Each row comes from the steps of one path. Every step used is in the known rows, and no mark comes twice. Write the path behind each row, first mark first.
Known rows
l/u/q/w/k/a/p: -2.834; -1.862; 0.042; 2.833; -1.022; 0.322; -4.103; -3.144; -1.159; -1.206; 2.235; 2.346; -1.344; -2.820; -5.458; 1.205; 0.374; 0.134; 6.810; -1.526; 3.667; 3.758; 3.109
t/w: 1.759; -0.806; -1.233; -0.547; -0.578; 2.141; 0.705; -1.543; 1.038; 0.236; 1.160; -0.586; -1.509; -0.069; 1.104; -0.844; -2.063; -1.098; -0.759; -0.362; -0.621; 0.604; 2.423
s/u/l/w/k: 1.005; -1.137; -4.400; -1.709; -2.188; -0.980; -2.112; 3.052; 1.196; -2.121; 1.579; 1.478; -1.126; -1.179; 0.842; 4.683; 1.929; 1.348; 1.970; -0.742; -4.221; 0.182; 2.408
k/w: -0.972; -1.652; 3.195; -1.003; 0.968; -2.274; -2.140; -1.020; 0.742; -1.886; 1.684; -0.741; 1.795; -0.543; -1.328; 0.295; 0.888; 1.033; 2.752; -2.230; -0.979; -0.420; 0.909
q/u: -0.842; -0.265; -1.318; 2.953; -0.604; 0.107; 0.959; -0.318; -2.652; -1.632; 0.300; 0.467; 0.307; 1.973; -0.818; -0.102; -0.633; -2.961; 1.666; -0.304; -0.805; 0.711; -0.945
s/u/q/w/k: -1.826; -0.154; -2.014; 0.786; -1.800; 0.535; -0.419; -3.221; 0.696; -1.946; 1.120; 1.192; 1.043; -0.984; -1.664; 2.157; 1.552; 0.846; 6.409; 1.428; -1.088; 2.088; 1.747
u/l/w: 1.393; -1.121; -2.844; -1.251; -0.730; -2.406; -2.119; 3.054; 0.373; 0.856; 0.107; 1.780; 2.851; 1.009; 1.696; 2.548; 0.160; -0.677; 0.614; -1.159; -3.241; 0.103; 0.997
s/u/q/w: -2.168; 0.278; -2.911; 1.445; -1.901; -2.105; -0.129; -4.440; 0.877; -0.754; -0.560; 0.919; 4.533; 0.162; -0.283; 0.337; 0.198; 0.042; 5.207; 1.916; -2.134; 2.111; -0.282
w/q: -0.232; -0.648; 0.372; -1.578; -1.447; 2.410; -0.958; 2.403; -0.858; 0.597; 1.444; -0.712; -1.451; -0.203; -1.719; 0.282; -0.187; 1.457; 3.043; 1.280; -0.113; 1.693; 0.510
k/w/q: -1.215; -2.332; 3.872; -2.632; -0.356; 0.319; -3.109; 1.412; 0.053; -1.207; 3.189; -1.285; 0.398; -0.792; -2.594; 0.287; 1.026; 2.300; 5.516; -0.971; -1.431; 1.178; 1.376
l/w: -0.236; 0.307; -0.891; -1.023; -1.874; 0.273; -1.457; 0.908; -0.104; -0.124; 0.175; 2.097; 2.600; -0.270; 0.162; 2.881; -1.195; 0.156; -0.401; -1.256; -0.481; -0.273; 1.143
a/p: -1.871; -0.616; -0.354; 0.847; 0.023; -0.024; -1.398; -1.479; -0.239; -0.398; 0.280; 1.052; -2.084; -1.989; 1.061; -0.144; -0.192; 1.563; -0.825; -1.992; -0.018; 0.559; -1.544
w/l: 0.578; -1.498; -0.063; -0.701; 0.992; 1.752; -0.001; 0.066; -0.750; 1.096; 0.483; -0.435; -3.750; 0.608; -0.726; -0.716; -0.419; 0.237; 1.803; -1.563; 2.026; 1.491; 0.350
p/a: -1.197; 2.711; 0.160; -0.394; 2.164; -2.070; 1.880; -0.715; 0.899; -1.036; -0.726; 1.590; 0.221; -0.601; -0.837; -0.660; 0.172; 1.291; -3.786; -0.845; -1.984; -1.037; -1.330
q/u/l/w/t: -0.772; -2.177; -5.640; 1.840; -2.832; -0.965; -1.484; 3.736; -1.905; -1.562; 2.890; 1.393; 3.586; 2.647; -1.011; 3.144; -2.933; -2.807; 4.754; -0.724; -5.447; 1.136; 0.551
s/u: -0.979; 0.276; -2.372; -0.156; -1.445; -1.161; 0.441; -1.033; 1.093; -1.838; 0.155; -0.597; -0.196; -0.953; 0.324; 0.276; 0.119; 1.262; 0.057; 0.426; -2.003; 0.032; -0.979
l/u/q: 1.001; 0.142; 0.834; 0.124; -1.536; -0.872; -0.090; -1.217; -0.986; 3.099; 1.631; -0.580; 2.683; 2.616; -2.691; -0.021; 0.764; -0.714; 1.522; 0.032; 2.122; 0.510; 0.900
l/u: 0.666; 0.624; -0.360; -0.253; -1.203; 0.177; 0.354; -0.345; -0.888; -0.095; 1.081; -0.206; 1.559; 0.508; -2.615; 0.797; 0.721; -1.000; -1.488; -0.384; 0.746; 0.150; 1.108
l/u/q/w/t/a: -0.394; -1.408; -1.494; -0.605; -1.585; 2.954; -1.589; -2.496; -1.031; 2.700; 3.024; -0.083; 1.931; 3.529; -6.025; 3.055; -0.920; -2.417; 4.663; 0.721; 0.122; 2.684; 3.114
w/t: -1.460; -0.989; -1.223; 0.013; -1.674; 1.334; -0.376; 1.078; 0.381; -0.715; 2.345; -0.889; 0.327; -0.264; -2.081; 0.607; -2.270; 0.763; 2.505; 0.502; -1.289; 0.263; 0.378
q/w/l/u/s: 2.107; -0.542; 0.197; -1.351; -1.813; 2.545; 0.629; -1.796; -1.542; 1.337; 0.860; 0.773; 1.508; 0.892; -4.672; -0.063; 3.249; -0.632; 0.428; 0.672; -0.246; 4.210; 0.608
s/u/q: -0.542; -0.122; -1.677; 0.571; -1.590; -2.339; 0.073; -1.807; 1.081; 1.334; 0.720; -0.851; 0.737; 1.426; 0.058; -0.687; 0.247; 1.717; 3.341; 0.841; -1.010; 0.396; -1.227
q/w/t: -2.793; -0.696; -2.669; 0.728; -1.736; 1.780; -0.669; -1.202; 0.196; -2.825; 0.855; 0.980; 4.012; -1.474; -2.476; 1.362; -2.136; -0.957; 4.323; 1.442; -2.493; 1.925; 1.209
u/s: 2.327; -0.166; 1.658; -1.263; -1.423; 0.328; 0.510; 1.121; 0.408; 2.670; 0.656; -0.315; 0.117; 0.876; -0.891; -0.950; 2.777; 2.014; -1.588; 1.432; -1.867; 0.724; -1.419

Write each row's path
-2.308; -4.360; 2.138; -1.591; 1.051; 1.106; -5.507; -1.173; 0.626; -0.693; 4.498; -0.985; -4.726; -0.841; -3.029; 2.076; -0.835; 2.457; 3.198; -4.631; -1.724; 0.592; 0.884  k/w/t/a/p
3.023; 0.661; 1.592; -1.423; -2.552; 0.312; 0.766; 0.444; -0.569; 2.554; 1.590; -0.515; 1.816; 1.338; -3.343; -0.170; 3.596; 0.899; -3.032; 1.375; -0.853; 1.140; -0.409  l/u/s
0.547; -0.684; -5.148; -1.353; -2.132; -3.346; -1.609; 2.071; 1.454; -1.082; 0.297; 1.281; 2.713; 0.070; 2.141; 2.926; 0.329; 0.551; 0.654; -0.867; -5.252; 0.030; 0.120  s/u/l/w
0.038; -2.035; -4.106; -0.964; -2.509; -1.053; -2.452; 4.237; 0.767; 0.028; 2.349; 1.080; 3.186; 0.658; -0.422; 3.169; -2.275; 0.076; 3.029; -0.566; -4.634; 0.321; 1.645  u/l/w/t
-0.821; -3.563; 2.387; -2.483; 1.048; 1.102; -3.897; 0.300; 0.795; -0.107; 4.322; -1.907; -2.763; 1.326; -3.988; 2.252; -0.835; 0.979; 3.943; -2.715; -1.711; 0.085; 2.149  k/w/t/a
-0.990; -3.738; -5.575; 0.972; -1.402; 0.839; -4.425; 2.532; -2.605; 0.123; 3.353; 1.829; -3.643; 2.749; -0.836; 4.412; -2.290; -2.181; 2.939; -3.687; -4.704; 1.788; 0.076  q/u/l/w/t/a/p
-0.965; -1.189; 0.439; 1.690; -0.926; 0.365; -2.732; -1.757; -0.771; -0.785; 2.082; 1.343; 0.921; -0.811; -6.417; 1.348; 0.514; -1.260; 7.639; 0.365; 3.329; 3.367; 4.711  l/u/q/w/k/a
-2.158; -2.565; 0.961; 1.691; 0.696; 0.710; -4.181; 0.601; -0.055; -2.043; 1.880; 0.961; -7.638; -4.375; -2.298; 0.442; -0.244; 2.487; 3.636; -2.658; 2.694; 1.635; 1.364  w/k/a/p
-1.543; -0.496; -1.879; 0.302; -3.762; 2.488; -1.356; 3.003; -3.444; -1.178; 2.053; 1.852; 1.411; 1.800; -1.995; 2.517; -1.612; -1.435; 4.527; -0.324; -1.132; 1.865; 0.677  l/w/q/u
-2.366; -2.715; 1.873; -0.854; -0.677; -0.758; -2.676; 0.066; 1.141; -2.416; 3.966; -1.285; 2.213; -1.031; -3.288; 0.786; -0.941; 1.713; 5.187; -1.922; -2.376; -0.063; 1.275  k/w/t
-1.501; -1.235; -2.643; 0.499; -0.780; -0.292; -0.149; -4.028; 0.390; 0.174; -0.097; 0.684; 0.922; 0.853; -0.949; -0.418; -0.472; 0.255; 7.099; 0.345; -0.246; 3.579; 0.015  s/u/q/w/l
-1.283; -0.760; -0.769; 1.166; -1.956; 2.588; 0.118; 2.117; -3.309; -1.167; 1.799; -0.340; -1.202; 1.950; -2.108; -0.037; -0.634; -1.570; 4.568; 1.319; -1.046; 2.247; -0.362  w/q/u
-0.876; -1.003; -1.052; 0.078; 0.743; 2.080; -0.257; -2.369; -0.816; -1.253; -0.884; 1.681; -0.140; -0.493; -1.058; 0.168; -0.480; -1.372; 3.677; -0.386; 0.478; 3.145; 1.325  q/w/l
-0.727; -1.775; -6.544; -0.928; -3.804; -2.311; -2.316; 3.410; 1.860; -1.627; 2.542; 0.441; 3.038; -0.218; 0.133; 3.618; -2.039; 1.353; 3.312; -0.146; -6.707; 0.364; 0.499  s/u/l/w/t
-0.567; 0.662; -0.930; 1.138; -1.779; -0.484; -0.150; -3.682; -1.074; 0.749; 0.464; 1.192; 6.138; 1.410; -3.268; 0.888; 0.723; -2.350; 3.096; 1.145; 0.829; 2.250; 1.619  l/u/q/w
0.279; -2.314; 2.952; -1.772; 0.639; -0.407; -1.991; -1.197; -0.865; -0.936; 3.164; -1.304; -0.395; 0.476; -4.523; 0.188; 1.380; 0.093; 2.904; -4.159; 1.865; 1.177; 2.233  k/w/l/u
-0.888; -0.424; 0.396; 0.755; -0.385; 1.827; -1.005; -2.107; -0.369; -0.111; 0.809; 1.645; 1.364; -0.070; -2.059; 1.937; 1.484; -0.449; 6.367; 1.029; 1.072; 2.069; 2.767  u/q/w/k
-2.662; -1.096; -1.750; 1.376; -2.097; 0.631; -0.904; -1.922; 0.260; 0.298; 1.767; 0.680; 5.126; 0.755; -2.698; 0.657; -2.308; -0.398; 7.297; 1.771; -1.459; 2.393; 1.042  u/q/w/t
2.450; -2.369; -0.938; -1.312; 0.298; 3.797; 0.593; -1.253; 0.249; 1.274; 1.809; -1.068; -5.156; 0.556; 0.487; -1.589; -2.593; -0.872; 1.279; -1.779; 1.291; 2.305; 2.665  t/w/l
-0.682; -1.581; -0.580; 0.726; 0.429; 0.635; -0.742; -2.892; -0.773; 1.761; -0.341; 1.013; 0.887; 1.878; -1.593; -0.554; -0.691; -1.104; 6.898; -0.089; 1.764; 3.567; 1.054  u/q/w/l
-0.371; -0.343; -1.633; -0.145; -0.364; 2.297; 0.214; -2.748; -1.873; -1.058; 0.117; 1.269; 1.659; -0.027; -3.712; 1.114; 0.099; -2.556; 1.903; -1.114; 1.457; 3.178; 2.209  q/w/l/u
-1.453; -1.721; -2.274; -0.778; -0.115; 3.637; -1.616; -1.114; -0.139; -0.486; 1.441; 0.452; -0.795; 0.866; -3.396; 3.154; -2.009; -1.859; 3.255; 0.409; -2.126; 2.203; 2.232  q/w/t/a
2.290; -2.938; -3.636; 0.477; -1.550; 1.826; 0.506; 2.465; -1.947; -0.204; 3.035; -1.274; -2.315; 2.920; 0.413; -0.915; -1.825; -3.634; 4.335; 0.947; -4.778; 3.465; 2.127  t/w/q/u/l
1.568; -1.022; 0.606; -0.229; -0.659; 0.651; -0.138; -0.989; -1.783; 3.920; 1.955; -0.948; -1.034; 3.429; -3.227; -1.023; 0.376; -0.312; 3.346; -1.419; 4.133; 1.836; 1.111  w/l/u/q
-3.456; -2.543; 0.186; 2.973; 0.188; -0.068; -4.565; -2.655; -0.167; -1.167; 1.310; 2.484; -3.072; -3.266; -3.041; 0.450; -0.410; 1.183; 8.378; -1.156; 2.537; 3.607; 1.854  u/q/w/k/a/p
0.886; -1.525; -3.313; 0.960; -1.333; 0.354; -1.488; 3.421; -2.609; -2.131; 1.877; 2.405; -0.562; 1.721; -0.346; 4.228; 0.867; -2.732; 3.455; -1.455; -3.057; 0.806; 2.234  q/u/l/w/k
